Each row was made from one path, in order. Every step used is in the known rows, and no mark comes twice. Write each row's path.
Known rows:
Y K: [ 0.221  0.846  1.461 -0.872 -0.922 -1.420  3.608  2.911 -5.829 -1.414
 -1.371 -2.542  0.619 -3.796 -3.850  0.869  0.900  2.270 -1.842 -1.622
  5.409  2.379  0.760 -0.247  0.717  1.634 -1.518 -0.318 -3.953 -0.406]
N T K E: [ 1.789 -3.114  2.625  2.550  1.069  1.338  4.821  3.604 -0.214  0.944
 -2.352 -3.733 -3.026 -1.562 -4.311 -1.451  0.905 -1.525 -0.350 -2.818
  2.110  5.707  1.400  0.716 -1.506 -1.417 -0.351  1.401 -7.204  2.372]
T K E N: [ 0.990 -1.550  4.008  3.854  1.325 -0.135  5.617  4.976  0.722  0.635
 -2.109 -2.782 -1.969 -1.084 -0.225  0.951  2.439 -2.128 -2.943 -2.276
  1.046  1.892  2.811 -1.081 -1.912  2.789 -0.682  2.468 -5.117  3.728]
G N T K: [ 2.413 -2.626  0.914  1.464  3.909  0.409  3.056  3.761  1.322 -0.142
 -0.827 -2.961  0.279 -1.272 -4.998 -2.400  1.275 -1.745 -0.440 -2.390
 -0.110  5.394  0.654  0.022 -1.787  1.797  0.940 -0.781 -6.120  3.252]
Y K T N: [ 1.280 -0.622  1.722  0.602  2.270 -0.174  2.938  3.582 -0.084  0.641
 -4.605 -1.818  0.220 -1.995 -2.489  4.113  0.697  1.135 -2.415 -1.302
  3.460  2.323  1.289 -1.082  2.015  3.717 -2.513 -0.498 -5.874 -0.473]
T K G N Y: [ 0.247  1.492  2.624  2.302  2.538  0.981  5.532  2.560  2.359  1.334
  0.208 -1.836  2.208 -0.048 -1.254 -1.468  3.910 -2.726 -1.397 -3.859
  3.079 -1.540  1.998  0.908 -3.680  2.231 -0.726  1.267 -3.811  5.892]
N G: [ 1.184  2.350  1.939  0.943 -1.664 -0.528  3.521  3.550 -3.108  2.289
 -0.211 -2.988  1.918 -3.246 -3.004 -2.103  1.983  1.462 -3.759 -1.702
  7.580  0.349 -1.988  1.672 -4.226  3.454  0.475 -1.816 -2.459  1.233]
G N T K E: [ 1.850 -3.170  0.780  3.226  3.445  1.660  5.084  2.502  1.017  0.661
 -0.896 -2.602 -2.230 -0.649 -3.666 -2.375  1.669 -3.101  0.478 -1.457
 -0.550  5.501  2.380 -0.265 -0.838 -0.501 -0.531  0.866 -7.948  3.680]
N G K Y: [ 1.076  1.351  2.458  1.877  0.195 -0.346  4.451 -0.346 -4.858 -1.213
 -0.082 -1.360  2.640 -2.782 -3.146 -3.448  3.728 -1.772 -2.228 -2.304
  7.591 -1.154  1.654 -0.279  0.046  2.648  2.098 -1.791 -0.325  0.143]
Y K T: [ 0.062 -0.543  0.772 -0.188 -0.105 -0.406  2.332  2.416 -2.503 -0.068
 -2.852 -2.260  1.157 -3.501 -3.119  1.686  1.279  1.564  0.026 -0.511
  4.475  2.014 -0.584 -0.973  3.742  0.164 -2.837 -1.478 -5.878 -0.955]
Y K E: [-0.038  0.044  1.320  0.569 -1.972 -0.199  5.669  1.395 -6.632 -1.516
 -1.560 -1.968 -1.862 -3.291 -2.583  1.318  1.136  0.984 -0.837 -0.989
  5.395  2.329  2.359 -0.104  2.237 -0.580 -2.814  1.510 -5.674 -0.037]
G K T: [ 0.699 -0.691 -0.079  1.422  1.873  0.369  2.150  0.291 -2.384  2.366
 -2.518 -2.085  1.049 -4.509 -3.330 -0.038  1.694  0.204  0.715  0.608
  1.957  2.233 -0.731 -1.460  2.905 -0.472  0.018 -4.749 -4.654 -1.045]
Z N T K Y: [ 3.330 -3.393  3.520  3.551  3.897 -2.346  3.589  5.413  2.339 -0.499
 -1.554 -2.366 -1.451 -0.439 -4.348 -0.708  0.289 -2.400 -1.325 -4.881
  2.551  6.937  3.919  1.618 -3.385  2.015  1.394  3.489 -3.912  2.949]
K T: [ 0.280 -0.186  0.664  1.404 -0.013 -0.767  2.612  3.586  0.318  3.597
 -1.687 -3.563  0.706 -3.902 -2.437  1.849  1.252  1.576 -0.670  1.011
  2.486  1.820 -1.841 -0.972 -0.049  0.892 -1.052 -2.613 -7.010  0.143]
E N Y: [ 1.103  1.434  3.240  1.751  2.447 -3.631  3.237  4.183  1.421 -0.368
  0.218 -1.956  1.215 -3.482 -0.037  1.589  1.982 -0.211 -4.197 -0.675
  5.088 -0.720 -1.257  1.507 -2.769  8.711 -0.156 -2.972 -3.125  2.429]
N Y K T: [ 0.028 -0.193  2.227 -0.658  1.822 -0.571  2.302  1.678 -0.420 -1.747
 -2.262 -0.868  1.905 -3.293 -2.503  1.004  2.680  0.390 -0.209 -0.724
  7.313 -0.628 -1.524  1.390  2.668  3.244 -3.558 -3.443 -4.699 -0.330]
N T K: [ 2.255 -2.571  3.094  1.167  1.684 -0.519  3.062  5.028  0.506  0.170
 -2.277 -4.112 -0.124 -2.036 -5.637 -1.432  0.376 -0.798 -1.014 -3.325
  2.768  5.517 -0.301  0.674 -2.293  0.422  1.090 -0.142 -5.258  1.672]
E N T K: [ 2.139 -2.823  3.797  2.809  3.549 -1.630  2.742  6.055  2.842 -1.520
 -2.216 -3.666 -0.191 -1.170 -3.226 -1.073  0.426 -1.461 -3.014 -3.014
  1.256  5.120 -0.068 -0.095 -1.414  3.565  2.007 -0.184 -4.740  2.424]
G K T N: [ 1.732 -0.604  0.689  1.809  3.897  0.564  2.781  1.425  0.105  2.420
 -4.096 -1.804  0.169 -2.732 -2.779  2.647  0.966 -0.555 -1.971  0.125
  0.727  2.940  0.409 -1.702  0.942  2.369  0.236 -3.534 -5.043 -0.134]
E N Y K T: [-0.082 -0.168  3.515  1.013  3.470 -1.897  2.078  2.122  1.990 -3.432
 -2.310 -0.419  2.440 -2.796 -0.151  1.669  2.715 -0.147 -1.877 -0.256
  6.079 -0.601 -1.453  0.591  3.648  6.846 -3.089 -3.504 -3.808  0.582]
N E: [ 3.084 -0.180  2.004  2.447 -2.080 -1.741  5.120  3.255 -4.091  1.798
 -0.188 -3.695 -0.609 -5.079 -4.613 -0.743  0.022  0.698 -2.985 -2.166
  4.461  3.358  1.192  2.952 -1.825  0.663 -1.926 -0.928 -5.060  0.187]

Write each row's path:
[ 2.313  1.516  1.619  2.982  1.570  2.129  5.779 -0.370 -3.348  0.889
 -2.761 -0.254 -1.122 -1.821 -2.243 -0.749  2.130 -1.685 -3.959 -1.842
  5.730  1.425  2.365  0.544 -2.089  3.059  0.425 -0.776 -2.137  1.396]	T N G K E
[ 1.570  2.157  0.973  0.410  0.053  0.651  3.235 -0.155 -5.545  0.360
 -1.180 -1.422  2.362 -3.644 -3.988 -3.784  2.516 -0.095 -2.293 -1.995
  7.081  0.816 -0.781  1.007 -1.240  1.897  1.451 -3.385 -0.349  0.177]	N G K
[ 0.635  0.133  1.736  1.982  0.595 -1.278  3.974  0.630 -4.589 -0.790
 -0.225 -2.326  0.789 -4.155 -3.158  0.159  2.413 -1.515 -1.091 -1.291
  3.459  0.932  3.258 -1.973  1.690  1.328  2.042 -1.202 -2.242 -0.308]	G K Y
[-0.961  2.483  4.322  1.645  0.043 -2.385  5.463  1.522 -1.221 -3.024
 -0.713 -1.208  2.140 -0.775  0.818  0.468  2.357 -0.228 -3.901 -3.315
  6.991 -1.776  0.424  1.288  0.686  4.658 -1.664  0.243 -1.771  2.093]	E N Y K G
[ 1.179  0.854  0.717  2.126 -1.623  0.780  7.791 -0.517 -5.378 -1.177
  0.244 -1.894  0.564 -1.797 -3.355 -2.475  1.084 -0.207 -1.697 -3.198
  3.801  1.668  3.587  2.437  2.173 -1.205 -3.606  1.234 -5.102  1.116]	Y K G N E
[ 1.054  0.922  0.937  2.148 -1.059  2.071  5.570 -1.387 -6.282  0.654
 -1.105 -0.927 -0.020 -3.095 -2.795 -3.423  2.935 -1.177 -1.388 -0.883
  7.061  0.503  0.659  1.009 -0.165 -0.206 -0.062 -2.322 -2.319  0.777]	N G K E
[ 0.175  0.689  0.572  0.448  2.401  0.591  5.504 -0.381 -2.767 -3.169
  0.686  0.212 -0.614 -2.578 -1.168  0.073  3.857 -1.616 -0.372 -0.215
  5.251 -0.325  2.357  1.283  2.126  3.995 -4.063 -1.163 -4.879  2.433]	G N Y K E
[ 0.579  0.776  3.242  3.395  1.379 -2.266  5.425  3.066  0.911 -0.171
  0.123 -1.467 -1.105 -3.054  1.457  1.969  2.464 -1.217 -3.530 -0.031
  4.516 -0.490  0.705  1.268 -1.289  6.670 -1.458 -1.385 -4.575  3.101]	K E N Y
[ 2.283  1.396  1.715 -1.065  2.932 -2.757  2.867  1.897 -2.365 -2.758
 -1.101  0.428  0.002 -3.340 -2.981  1.252  0.652  0.799 -1.986 -2.707
  8.219  3.186  2.099  4.098 -1.821  5.412 -2.847 -1.290 -1.733  2.124]	Z N Y K
[ 0.896  1.787  3.197  2.130  0.177 -1.830  3.653  4.217 -0.234  0.696
 -0.307 -2.380  2.345 -2.246 -0.544 -1.628  2.120  0.668 -5.312 -1.252
  6.461 -0.314 -2.304  1.587 -3.412  6.788  1.153 -1.389 -1.895  1.659]	E N G
[ 3.993 -1.248  1.710  4.169  1.974 -0.172  4.624  4.131  1.996  3.609
 -3.380 -2.791 -0.771 -2.814 -3.287  2.772 -0.488  0.214 -3.598 -1.577
  2.313  3.418  1.163  2.268 -1.300  3.136 -2.970 -1.148 -7.340 -0.074]	K T N E
[ 0.643 -1.186  3.211  2.330 -0.641  0.810  4.850  3.646  0.276  1.756
 -1.906 -4.593  0.027  0.389 -4.224 -2.417  0.315 -0.982 -1.088 -4.674
  2.669  4.547  0.224  0.111 -2.634 -3.248  1.503  1.427 -5.953  2.608]	N T K G
[ 0.095  0.585  3.375  1.683 -2.028  0.313  5.452  4.593 -1.137  3.285
 -1.592 -4.148  0.961 -0.304 -2.215 -0.179  1.747 -0.474 -1.710 -4.641
  2.873  1.569  1.799 -0.392 -3.869 -2.317  0.352  2.888 -4.105  3.364]	T K G
[-0.137  0.116  0.528  0.063  3.917  0.116  2.204  0.258  0.526 -1.950
 -0.915  0.476  2.708 -2.976 -2.012  0.441  4.002 -0.843  0.634  0.167
  4.609 -0.499 -0.491  0.632  3.177  5.047 -3.623 -3.904 -5.574  1.300]	G N Y K T
[ 0.674  0.734  2.406  3.110  2.944 -0.937  4.703 -0.720 -1.593 -2.276
 -0.764  0.054 -0.887 -3.501  0.574 -0.365  3.433 -3.032 -2.110 -0.085
  4.297 -0.138  1.520  0.686  1.447  5.775 -0.903 -3.887 -2.924  2.417]	G K E N Y
[ 0.248  0.522 -0.247  2.630 -0.042 -0.040  5.866  1.326  0.247  2.378
  1.364 -3.683  0.704 -0.620 -2.655 -2.575  0.329 -0.452 -1.191 -0.742
  0.999  4.060 -0.589 -0.373 -1.318 -0.414  1.430 -0.796 -6.987  2.334]	K G N T
[-0.122 -0.118  2.382  2.124 -0.115 -1.189  5.593  2.565 -3.661 -2.738
 -1.348 -1.668 -1.639 -2.625 -0.136  1.790  1.495  0.381 -2.871 -0.677
  3.942  2.214  2.664 -0.901  2.294  3.107 -2.380  0.925 -5.002  0.605]	Y K E N
[-0.985  1.885  0.179  0.618 -1.204  0.189  6.185  0.664 -3.984 -0.341
  0.365 -1.999  1.419 -1.098 -1.675 -0.546  1.934  0.601 -1.103 -1.535
  3.148  1.319  2.283 -0.978  1.408  0.130 -1.224  1.197 -4.752  1.783]	Y K G N
[-0.084  2.942  1.034  1.889  0.925 -0.540  5.574  1.239  0.565  2.276
  2.197 -1.638  2.393 -1.335 -0.403 -0.757  3.204 -1.191 -1.702 -0.830
  3.794 -1.872  0.480  1.266 -2.948  3.568 -0.855 -1.595 -4.168  4.154]	K G N Y
[ 0.418  0.038  2.162  3.822  0.071 -2.016  5.771  4.016 -1.267  1.212
 -0.261 -2.915 -2.032 -2.793  0.837  2.124  1.321 -0.068 -3.333  0.469
  1.959  2.331  1.353 -0.771 -1.147  3.973 -0.891  0.566 -6.054  1.923]	K E N
[ 2.208  2.226  2.627  1.913  0.553 -0.632  4.099  4.424 -0.476  2.789
 -1.794 -2.463  1.615 -1.218 -2.449  0.716  0.962  0.118 -6.142 -2.490
  6.526  0.320 -0.309  1.721 -5.497  6.388  0.939 -0.189 -2.301  1.872]	T N G
[ 4.434  0.182  2.503  3.039  0.916 -1.550  5.511  4.289 -1.376  2.345
 -1.907 -3.178 -1.375 -3.286 -3.930  1.934 -0.868  0.430 -5.268 -2.897
  3.384  3.870  2.365  2.665 -3.415  4.161 -1.599 -0.073 -5.505  0.399]	T N E
[ 2.664  0.706 -0.293  1.791  2.982  0.435  2.026 -0.435 -1.176  2.536
 -2.736  0.320  1.620 -2.323 -2.694 -2.486  1.396 -0.245 -0.671 -0.814
  5.454  3.716 -0.217  2.559 -1.212  1.990 -0.002 -3.494 -1.552  1.032]	Z N G K T
[ 1.378  0.561  2.243  0.922  1.992  1.287  2.947  2.436  0.159 -0.041
 -4.569 -0.860  2.046 -0.427 -2.587  0.524  1.505  0.661 -3.814 -2.473
  7.266  0.802 -0.765  0.544  0.505  4.546 -2.049 -0.759 -2.946  0.030]	Y K T N G
[ 1.880  1.437  3.081 -0.729  3.308 -1.568  3.749  3.255 -1.008 -2.453
 -2.557 -0.801  0.543 -2.214 -2.537  3.207  1.572 -0.048 -4.133 -3.469
  7.302 -0.163  1.266  1.694 -1.037  7.149 -2.136 -0.929 -2.445  1.026]	T N Y K
[ 2.614 -1.202  2.396  3.303  1.388 -0.384  4.909  4.158  1.697  2.285
 -2.385 -3.069 -1.451  1.144 -3.804 -1.363 -1.448 -0.521 -1.385 -4.989
  2.008  7.915  2.669  2.560 -5.428 -1.999  1.022  3.353 -4.591  4.134]	Z N T K G
[ 3.894 -1.468  2.221  1.863  1.871  0.413  4.496  2.861 -0.868 -0.645
 -4.620 -1.511 -0.642 -2.563 -3.943  2.227 -0.145  0.418 -2.977 -2.682
  4.268  3.242  2.660  1.966  2.667  2.224 -4.360  0.031 -6.608 -1.699]	Y K T N E
